Each row was made from one small tree. The marks that hang from a mark follow it in brackets, in alphabetical order. Every link used is in the known rows. Write each row's tree.
Known rows
bisi{danet{fabu fuze} domup}: -.10,.09,-.11,.03,.03,.17,.08,-.10,.01,-.13,.03,-.17,-.34,.28,-.01,-.01
danet{bisi{domup} fabu{pofe{fuze}}}: -.09,.07,.13,-.09,-.07,-.03,.43,.17,-.02,.10,.16,-.21,-.02,.17,.09,-.36
vasi{fuze{danet{bisi} pofe{fabu}}}: .24,.05,-.36,-.10,-.16,-.02,.09,.05,.05,.13,.27,.03,-.23,.20,.07,.02
bisi{danet{fabu{pofe} fuze} domup}: -.16,-.01,-.10,-.02,.03,.17,.11,-.03,.00,-.11,.06,-.19,-.39,.36,-.07,-.06
vasi{fuze{danet{bisi{domup}} pofe{fabu}}}: .21,.08,-.34,-.10,-.15,.04,.08,.04,.04,.12,.27,-.05,-.22,.26,.06,.00
pofe{fabu fuze{danet{bisi{domup}}}}: .10,.24,-.04,-.06,-.15,-.11,.11,-.20,.02,.16,.47,-.32,-.12,.12,.11,.07
bisi{danet domup}: -.14,.03,-.03,.04,.01,.15,-.03,-.16,.06,-.20,-.15,-.23,-.22,.31,-.05,.04
pofe{fuze}: .08,.10,.02,.00,.02,-.02,-.12,.05,-.16,.02,.27,-.09,-.12,.11,.10,.15
fabu{pofe{fuze{danet{bisi{domup}}}}}: -.02,-.12,.02,-.12,-.06,.00,.06,.07,.00,.11,.18,-.28,-.26,.31,-.04,-.07
pofe{fabu fuze}: .02,.21,-.01,-.03,-.05,-.11,.00,-.08,-.16,.07,.58,-.07,.00,.03,.08,.14
danet{bisi{domup} fuze{pofe}}: .24,.22,-.14,-.11,.11,.07,.27,.19,.23,.07,.07,-.07,-.17,.22,.24,-.13
domup{bisi{danet}}: .02,-.08,.00,.02,-.04,.08,-.06,.12,.22,-.10,-.04,-.18,-.14,.15,-.06,.07
pofe{fabu}: -.07,.11,-.03,-.03,-.06,-.09,.11,-.13,.00,.04,.31,.02,.13,-.08,-.02,.00
fabu{pofe{fuze{danet}}}: -.03,-.17,-.02,-.11,-.07,-.02,-.04,.07,-.05,.11,.22,-.22,-.30,.26,-.08,.00
danet{bisi fabu fuze}: .19,.15,-.06,-.07,.05,-.07,.45,.15,.09,.16,.14,.10,-.09,-.05,.19,-.20
bisi{danet{fuze{pofe}}}: .10,-.01,-.25,-.01,.04,.02,-.01,.01,.15,-.15,.00,.04,-.42,.23,.05,.16

Which tree is each row?
.17,-.01,-.37,-.06,-.18,.05,-.02,.09,-.05,.11,.24,.02,-.34,.22,.02,.00	vasi{fuze{danet{fabu} pofe}}
.23,.19,-.17,-.10,-.01,-.08,.47,.26,.19,.13,.19,.09,-.19,.04,.25,-.24	danet{bisi fabu fuze{pofe}}
.01,-.12,-.05,-.03,-.03,.09,.03,.21,.18,-.04,.11,-.15,-.26,.19,-.08,-.01	domup{bisi{danet{fabu{pofe} fuze}}}
.19,.17,-.03,-.08,.16,.08,.25,.10,.12,.10,.01,-.06,-.08,.14,.17,-.09	danet{bisi{domup} fuze}
.02,.06,-.01,-.13,.05,.04,.47,.21,.05,.16,.17,-.08,-.14,.17,.09,-.33	danet{bisi{domup} fabu{pofe} fuze}
.07,.17,-.09,-.04,-.16,-.12,-.02,-.21,-.04,.16,.54,-.24,-.17,.08,.05,.16	pofe{fabu fuze{danet}}
.10,-.06,-.20,-.08,-.12,.08,.12,.04,-.10,.16,.14,-.06,-.21,.23,-.03,-.08	vasi{fuze{danet{bisi{domup} fabu{pofe}}}}
-.04,.18,.10,-.01,-.07,-.02,.45,.05,.07,.08,-.01,-.14,.10,.02,.12,-.35	danet{bisi{domup} fabu}
-.03,-.07,-.10,-.10,.03,.02,.19,.18,-.08,.12,.30,.07,-.25,.08,-.03,-.14	danet{fabu{pofe} fuze}
.00,.01,.09,-.09,-.09,-.15,.45,.21,.00,.12,.17,-.05,-.03,.05,.10,-.29	danet{bisi fabu{pofe{fuze}}}
.07,-.03,-.12,-.01,-.05,.09,.02,.21,.23,-.06,.11,-.15,-.28,.18,.00,.01	domup{bisi{danet{fabu fuze{pofe}}}}
.08,.03,-.26,-.03,.02,.00,.03,-.04,.15,-.13,.11,.05,-.37,.20,.04,.16	bisi{danet{fuze{pofe{fabu}}}}
.27,.00,-.34,-.09,-.12,.03,.05,.11,.05,.11,.12,.02,-.29,.24,.08,.02	vasi{fuze{danet{bisi} pofe}}
-.20,.07,-.02,.07,-.06,.12,.10,-.14,.02,-.17,-.07,-.23,-.21,.26,-.05,-.08	bisi{danet{fabu} domup}
-.04,-.11,.02,-.01,-.09,.05,.00,.20,.12,-.05,.13,-.22,-.22,.20,-.07,.00	domup{bisi{danet{fabu{pofe{fuze}}}}}
-.05,-.04,.08,-.09,-.09,-.13,.51,.18,.08,.11,.04,-.01,.02,.01,.05,-.37	danet{bisi fabu{pofe}}
.16,.26,-.13,-.09,.00,.03,.45,.22,.17,.11,.19,-.06,-.17,.16,.24,-.30	danet{bisi{domup} fabu fuze{pofe}}
.31,.15,-.18,-.12,.09,-.04,.29,.23,.25,.09,.08,.08,-.18,.10,.25,-.08	danet{bisi fuze{pofe}}
.18,.08,-.22,-.06,-.29,-.11,.33,.02,.38,.14,.03,-.25,-.33,.12,.14,-.26	fuze{danet{bisi fabu} pofe}
-.04,-.13,-.09,-.05,-.22,-.03,.12,-.11,.12,.16,.06,-.25,-.30,.09,-.11,-.15	fuze{danet{fabu{pofe}}}
-.06,.12,-.18,.01,.00,.16,.09,-.03,.08,-.14,.07,-.17,-.41,.35,.04,-.05	bisi{danet{fabu fuze{pofe}} domup}
-.02,-.07,.00,.03,-.09,.06,.02,.14,.19,-.08,.02,-.17,-.14,.11,-.06,-.01	domup{bisi{danet{fabu}}}
